Each row comes from the steps of one path. Every step used is in the known rows, and no mark comes twice. Write the path behind each row, first mark first.
Known rows:
kilez/musop/zirega: [ 0.15 -0.07 -0.04 -0.01  0.10  0.31  0.01  0.01 -0.20  0.09  0.03  0.29
 -0.20 -0.11 -0.10 -0.11 -0.16  0.20 -0.08  0.13  0.00 -0.07 -0.13 -0.06
  0.05  0.05  0.09  0.13]
musop/zirega/kuzul: [ 0.15 -0.03  0.13  0.00 -0.11  0.27  0.08 -0.05 -0.08 -0.05  0.19  0.32
 -0.30 -0.06 -0.03 -0.16 -0.07  0.10 -0.13 -0.11  0.08 -0.13 -0.13 -0.02
  0.09  0.43  0.10  0.04]
kilez/kuzul/resovab/moki/zirega/musop: [ 0.28 -0.06  0.25 -0.01  0.51  0.03  0.02 -0.08  0.08 -0.03 -0.08  0.13
 -0.46  0.03 -0.12 -0.32  0.12  0.08  0.01  0.19  0.09 -0.39  0.01  0.09
  0.14 -0.81  0.02  0.07]
kilez/kuzul/resovab: [ 0.14  0.11  0.03 -0.03  0.24  0.05 -0.03  0.02  0.05 -0.32 -0.07  0.16
 -0.22 -0.10 -0.10 -0.17  0.02  0.13  0.00  0.29 -0.10 -0.11 -0.20  0.05
  0.16 -0.04  0.02  0.04]
zirega/kuzul/resovab: [ 0.09  0.09  0.16 -0.05  0.04  0.02  0.04 -0.06  0.08 -0.19  0.03  0.14
 -0.26 -0.04 -0.12 -0.17  0.03  0.05 -0.08  0.08  0.04 -0.14 -0.14  0.09
  0.19  0.27  0.07 -0.03]
nelil/zirega/musop/resovab/moki: [ 0.13 -0.08  0.15 -0.01 -0.07  0.24  0.08  0.10 -0.06 -0.02 -0.01  0.00
 -0.08  0.03 -0.38 -0.32 -0.06  0.04 -0.04  0.06  0.18 -0.02 -0.03  0.02
  0.13 -0.62 -0.01  0.12]
kilez/musop/resovab: [ 0.10  0.01 -0.09 -0.01 -0.02  0.23  0.00  0.07 -0.19  0.07 -0.04  0.15
 -0.19 -0.10 -0.22 -0.14 -0.12  0.17 -0.06  0.29 -0.02 -0.11 -0.20  0.00
  0.07 -0.06  0.05  0.05]
nelil/kilez: [-0.10  0.11  0.06 -0.03 -0.05  0.10  0.05  0.03 -0.07 -0.12 -0.07 -0.04
  0.27 -0.02 -0.09 -0.02 -0.09  0.04  0.17 -0.11  0.04  0.06 -0.07  0.00
  0.04 -0.06  0.17 -0.05]
nupumap/resovab/musop/zirega: [ 0.11 -0.09  0.05  0.02 -0.31  0.28  0.05 -0.22 -0.25  0.18 -0.02  0.05
 -0.41  0.05 -0.17 -0.09  0.01  0.09  0.03  0.01 -0.02 -0.03 -0.09 -0.09
  0.09 -0.10  0.08  0.14]
resovab/musop/zirega/kuzul/kilez: [ 0.08  0.01  0.17 -0.03  0.11  0.14  0.11 -0.07 -0.08  0.10  0.14  0.26
 -0.07  0.01 -0.12 -0.36 -0.03  0.12 -0.18 -0.01  0.09 -0.22 -0.26  0.00
  0.12 -0.13  0.17  0.11]
musop/resovab: [ 0.04  0.04  0.02  0.00 -0.26  0.17  0.04  0.13 -0.13 -0.01  0.05  0.14
 -0.20 -0.04 -0.24 -0.05  0.00  0.13 -0.01  0.13 -0.05 -0.08 -0.14 -0.01
  0.10  0.17  0.05  0.04]
resovab/moki/zirega/kuzul/kilez: [ 0.10 -0.02  0.34  0.00  0.46  0.00  0.14  0.00  0.01  0.16  0.11  0.15
 -0.23  0.07 -0.03 -0.20  0.15  0.03 -0.07 -0.05  0.17 -0.35 -0.10  0.08
  0.08 -0.58  0.18  0.04]
zirega/musop/resovab: [ 0.09  0.01  0.08 -0.04 -0.19  0.15  0.04  0.03 -0.09  0.12  0.02  0.15
 -0.35 -0.02 -0.22 -0.18 -0.04  0.09  0.03  0.06  0.05 -0.20 -0.06  0.00
  0.12 -0.01 -0.01  0.00]
musop/zirega/kuzul/resovab: [ 0.16  0.01  0.16 -0.04 -0.07  0.18  0.06 -0.01  0.04 -0.23  0.19  0.34
 -0.40 -0.05 -0.15 -0.22 -0.03  0.14 -0.09  0.09 -0.03 -0.12 -0.11  0.02
  0.20  0.52  0.05  0.11]
zirega/kuzul: [ 0.08  0.05  0.13 -0.01  0.01  0.13  0.07 -0.12 -0.05 -0.02  0.01  0.13
 -0.16 -0.07 -0.01 -0.10 -0.01  0.02 -0.12 -0.12  0.13 -0.15 -0.16  0.05
  0.09  0.17  0.12 -0.08]
nupumap/zirega/kuzul/resovab: [ 0.08  0.01  0.19 -0.02 -0.10  0.10  0.02 -0.23  0.08 -0.10  0.01  0.09
 -0.65 -0.04  0.02 -0.10  0.12  0.03  0.09 -0.07  0.07 -0.09 -0.22  0.12
  0.16  0.29  0.04 -0.07]
moki/resovab/musop/zirega/kuzul/kilez: [ 0.19 -0.02  0.11  0.00  0.09 -0.03  0.11  0.00 -0.12  0.28  0.17  0.20
 -0.20  0.06  0.03 -0.34  0.03  0.11 -0.19  0.04  0.18 -0.37 -0.25 -0.04
  0.11 -0.02  0.21 -0.02]
kilez/musop: [ 0.08  0.01 -0.04 -0.03  0.22  0.17  0.00 -0.04 -0.16  0.12 -0.12  0.09
 -0.08 -0.11 -0.06 -0.04 -0.10  0.10 -0.05  0.13  0.05 -0.06 -0.14  0.01
  0.04 -0.21  0.10 -0.01]
nelil/kilez/musop/zirega: [ 0.05 -0.01 -0.06 -0.02  0.07  0.32  0.03  0.01 -0.15 -0.07  0.00  0.18
  0.15 -0.09 -0.10 -0.16 -0.26  0.16  0.09  0.07  0.02  0.03 -0.09 -0.07
  0.02 -0.01  0.14  0.09]
resovab/nelil/zirega/kuzul: [ 0.18  0.01  0.16 -0.02  0.04  0.28  0.11  0.02  0.00 -0.20  0.02 -0.14
  0.21 -0.06 -0.16 -0.27 -0.07 -0.05 -0.18 -0.12  0.24  0.02 -0.20  0.02
  0.06  0.01  0.10  0.02]
nupumap/kilez/musop/zirega/kuzul/resovab: [ 0.20 -0.01  0.03 -0.05  0.05  0.35 -0.03 -0.09 -0.04 -0.09  0.08  0.36
 -0.84 -0.06  0.02 -0.33 -0.13  0.12  0.01  0.17 -0.01 -0.25 -0.30  0.03
  0.16  0.39  0.02  0.11]
nelil/kilez/kuzul: [ 0.02  0.13 -0.03  0.00  0.19  0.13  0.00  0.00 -0.04 -0.29 -0.12  0.04
  0.22 -0.09  0.00 -0.16 -0.12  0.07  0.11  0.03  0.02 -0.03 -0.20  0.01
  0.02 -0.22  0.14 -0.05]
resovab/nelil/kilez/kuzul: [ 0.15  0.17  0.00  0.00  0.29  0.20  0.02  0.10 -0.04 -0.33 -0.12 -0.13
  0.37 -0.11 -0.15 -0.28 -0.13  0.07  0.03  0.08  0.04 -0.01 -0.24 -0.02
 -0.01 -0.31  0.08  0.09]
resovab/moki/kilez/kuzul/zirega: [ 0.16  0.07  0.24  0.00  0.58  0.03  0.01  0.16  0.01 -0.06 -0.14  0.17
 -0.18  0.01 -0.04 -0.23  0.05  0.08 -0.07  0.23  0.03 -0.30 -0.19  0.07
  0.08 -0.84  0.16  0.21]
kilez/musop/resovab/moki/zirega: [ 0.19 -0.13  0.09  0.04  0.21  0.26  0.06  0.05 -0.19  0.25 -0.02  0.11
 -0.30  0.00 -0.25 -0.17  0.02  0.16 -0.08  0.28  0.06 -0.28 -0.07  0.02
  0.02 -0.62  0.10  0.15]
kilez/kuzul/zirega: [ 0.08  0.11  0.10 -0.02  0.40  0.09  0.02  0.06  0.01 -0.24 -0.10  0.19
 -0.15 -0.07  0.04 -0.12  0.05  0.06 -0.01  0.21 -0.04 -0.07 -0.17  0.05
  0.10 -0.33  0.08  0.09]

Write each row's path:
[ 0.16  0.03  0.03 -0.01  0.00  0.28 -0.06 -0.08 -0.09 -0.12 -0.04  0.23
 -0.63  0.01 -0.10 -0.36 -0.02  0.17  0.01  0.23 -0.14 -0.22 -0.40  0.00
  0.16 -0.07  0.06  0.20]
nupumap/kilez/kuzul/resovab/musop/zirega
[ 0.11  0.07  0.18 -0.05  0.26  0.14  0.12  0.16  0.08 -0.21  0.09 -0.07
  0.25 -0.04 -0.14 -0.37 -0.04 -0.03 -0.10 -0.03  0.21 -0.04 -0.26  0.04
  0.10 -0.15  0.08  0.06]
resovab/nelil/zirega/kuzul/kilez
[ 0.17 -0.06  0.22 -0.01  0.68  0.07  0.10 -0.05 -0.03  0.23  0.02  0.17
 -0.21  0.00 -0.01 -0.29  0.04  0.07 -0.13  0.11  0.22 -0.39 -0.14  0.08
  0.05 -0.80  0.17  0.05]
resovab/moki/zirega/kuzul/kilez/musop
[ 0.25 -0.09  0.12 -0.03  0.33  0.16 -0.01  0.15 -0.06  0.09  0.00  0.28
 -0.33 -0.01 -0.29 -0.29 -0.10  0.24 -0.06  0.36 -0.04 -0.29 -0.11  0.00
  0.14 -0.34  0.11  0.30]
kuzul/resovab/moki/kilez/musop/zirega
[ 0.12  0.05  0.13 -0.06  0.05  0.17  0.06  0.19  0.07 -0.33 -0.01 -0.19
  0.19 -0.02 -0.34 -0.22 -0.01  0.03 -0.02  0.15  0.01  0.14 -0.12  0.03
  0.16 -0.02  0.01  0.15]
kuzul/resovab/nelil/zirega
[ 0.26 -0.10  0.14  0.01  0.14  0.19  0.01  0.12  0.02 -0.04 -0.09  0.12
 -0.20  0.01 -0.22 -0.49 -0.12  0.07 -0.05  0.15  0.20 -0.36 -0.20  0.03
  0.07 -0.73  0.07  0.08]
nelil/zirega/musop/resovab/moki/kilez/kuzul
[ 0.17  0.02 -0.03 -0.03  0.18  0.38  0.04  0.11 -0.17 -0.09 -0.01  0.00
  0.29 -0.11 -0.25 -0.28 -0.26  0.15  0.02  0.14  0.03  0.05 -0.12 -0.09
 -0.01 -0.11  0.09  0.23]
resovab/nelil/kilez/musop/zirega
[ 0.07  0.01  0.16 -0.05 -0.04  0.11  0.07 -0.04  0.14 -0.37  0.03  0.05
 -0.01 -0.03 -0.10 -0.23 -0.03 -0.02 -0.05  0.01  0.13  0.02 -0.15  0.09
  0.20  0.22  0.08 -0.07]
nelil/zirega/kuzul/resovab
[ 0.19  0.06  0.19  0.01  0.35  0.11  0.02  0.27  0.00 -0.11 -0.07  0.24
 -0.30  0.02 -0.19 -0.32  0.03  0.14 -0.05  0.40 -0.04 -0.36 -0.23  0.06
  0.10 -0.71  0.10  0.27]
musop/resovab/moki/kilez/kuzul/zirega
[ 0.06 -0.08  0.10  0.00 -0.34  0.21  0.02 -0.13 -0.10  0.22  0.01  0.11
 -0.77 -0.01 -0.10 -0.10  0.05  0.06  0.17 -0.07  0.09 -0.15 -0.14  0.04
  0.09  0.01 -0.04 -0.04]
nupumap/zirega/musop/resovab
[ 0.08 -0.01  0.11 -0.04 -0.10  0.16  0.05 -0.02 -0.08 -0.02  0.04  0.14
 -0.14  0.03 -0.31 -0.20  0.00  0.19 -0.09  0.19 -0.10 -0.06 -0.10 -0.01
  0.19  0.01  0.11  0.20]
kuzul/resovab/musop/zirega
[ 0.21 -0.09  0.06  0.02  0.24  0.13 -0.01 -0.11 -0.18  0.32 -0.23 -0.01
 -0.47  0.01 -0.10 -0.11 -0.05  0.07  0.06  0.17  0.10 -0.26 -0.12 -0.01
  0.03 -0.72  0.09  0.12]
nupumap/resovab/moki/kilez/musop
[ 0.24 -0.01  0.24 -0.02  0.13  0.17  0.08  0.03  0.00 -0.19  0.16  0.28
 -0.33 -0.02 -0.28 -0.30  0.00  0.15 -0.16  0.14 -0.01 -0.11 -0.08  0.05
  0.20 -0.04  0.02  0.26]
musop/zirega/kuzul/resovab/moki
[ 0.12  0.08  0.15 -0.05  0.46  0.08  0.02 -0.03  0.05 -0.11 -0.13  0.21
 -0.29 -0.05  0.07 -0.25  0.01  0.01  0.00  0.14  0.08 -0.18 -0.08  0.05
  0.12 -0.50  0.01  0.03]
kilez/kuzul/zirega/musop
[ 0.11 -0.09  0.21  0.04 -0.03  0.18  0.10  0.10 -0.15  0.15  0.08  0.08
 -0.31  0.07 -0.28 -0.08  0.13  0.13 -0.02  0.11  0.02 -0.26 -0.03  0.02
  0.06 -0.39  0.11  0.13]
musop/resovab/moki/zirega
[ 0.10 -0.01 -0.01 -0.05  0.15  0.21  0.07  0.11  0.01 -0.17  0.08  0.20
  0.00 -0.09 -0.12 -0.42 -0.17  0.07 -0.08  0.25  0.16 -0.12 -0.31  0.06
  0.12 -0.13  0.08 -0.03]
nelil/zirega/kuzul/kilez/musop/resovab
[ 0.01 -0.07  0.13 -0.05 -0.03  0.15  0.06 -0.04  0.00  0.00 -0.06  0.00
 -0.01  0.00 -0.08 -0.15 -0.07 -0.05  0.04 -0.18  0.21  0.01 -0.02  0.02
  0.10 -0.21  0.07 -0.10]
nelil/zirega/musop
[ 0.19 -0.09  0.03  0.04 -0.16  0.09  0.08 -0.03 -0.24  0.33  0.05  0.05
 -0.16  0.06 -0.07 -0.13  0.02  0.14 -0.15  0.02  0.09 -0.21 -0.12 -0.10
  0.07  0.00  0.20  0.01]
moki/resovab/musop/zirega
[ 0.09  0.10  0.14 -0.05  0.37  0.16 -0.03 -0.05  0.03 -0.05 -0.15  0.21
 -0.75  0.01  0.19 -0.26  0.02 -0.03  0.16  0.04  0.05 -0.28 -0.23  0.05
  0.12 -0.44 -0.01  0.04]
nupumap/kilez/kuzul/zirega/musop
[ 0.13 -0.02  0.28  0.01  0.21  0.06  0.13  0.12 -0.01  0.10  0.19  0.22
 -0.37  0.07 -0.18 -0.30  0.13  0.09 -0.06  0.13  0.10 -0.41 -0.15  0.07
  0.10 -0.42  0.12  0.09]
musop/resovab/moki/zirega/kuzul/kilez
[ 0.06  0.15  0.18 -0.08  0.07  0.18  0.11  0.22  0.03 -0.18 -0.05 -0.09
  0.09  0.02 -0.31 -0.39 -0.09  0.02  0.13  0.16  0.06 -0.04 -0.01  0.00
  0.12 -0.38  0.00  0.23]
kuzul/zirega/musop/resovab/nelil/kilez
[ 0.11  0.00  0.17  0.02 -0.06  0.11  0.04  0.22 -0.12  0.19  0.01  0.12
 -0.24  0.05 -0.33 -0.15  0.00  0.15 -0.06  0.16  0.00 -0.31 -0.18  0.01
  0.08 -0.33  0.14  0.18]
musop/resovab/moki/kilez
[ 0.11  0.01  0.32 -0.05  0.17  0.04  0.07  0.20  0.01  0.20 -0.05  0.17
 -0.43  0.11 -0.26 -0.30  0.04  0.06  0.00  0.20  0.09 -0.40 -0.03  0.05
  0.15 -0.71  0.08  0.22]
kuzul/zirega/musop/resovab/moki/kilez
[ 0.14 -0.04  0.14  0.00 -0.11  0.27  0.10 -0.19 -0.13  0.11  0.07  0.19
 -0.12 -0.01 -0.14 -0.27 -0.06  0.11 -0.25 -0.10  0.13 -0.19 -0.19 -0.02
  0.09  0.07  0.19  0.08]
resovab/musop/zirega/kuzul
[ 0.19 -0.05  0.01 -0.01  0.01  0.42 -0.01 -0.14 -0.15  0.11  0.07  0.36
 -0.74 -0.07  0.13 -0.25 -0.17  0.09 -0.05 -0.04  0.10 -0.26 -0.33 -0.02
  0.06  0.29  0.08  0.05]
nupumap/kilez/musop/zirega/kuzul
[ 0.20  0.06 -0.07 -0.01 -0.03  0.40 -0.03  0.15 -0.21  0.12 -0.06 -0.02
 -0.52 -0.06 -0.23 -0.27 -0.11  0.12  0.01  0.26 -0.02 -0.19 -0.38 -0.03
  0.04 -0.07 -0.03  0.20]
nupumap/kilez/musop/resovab/nelil
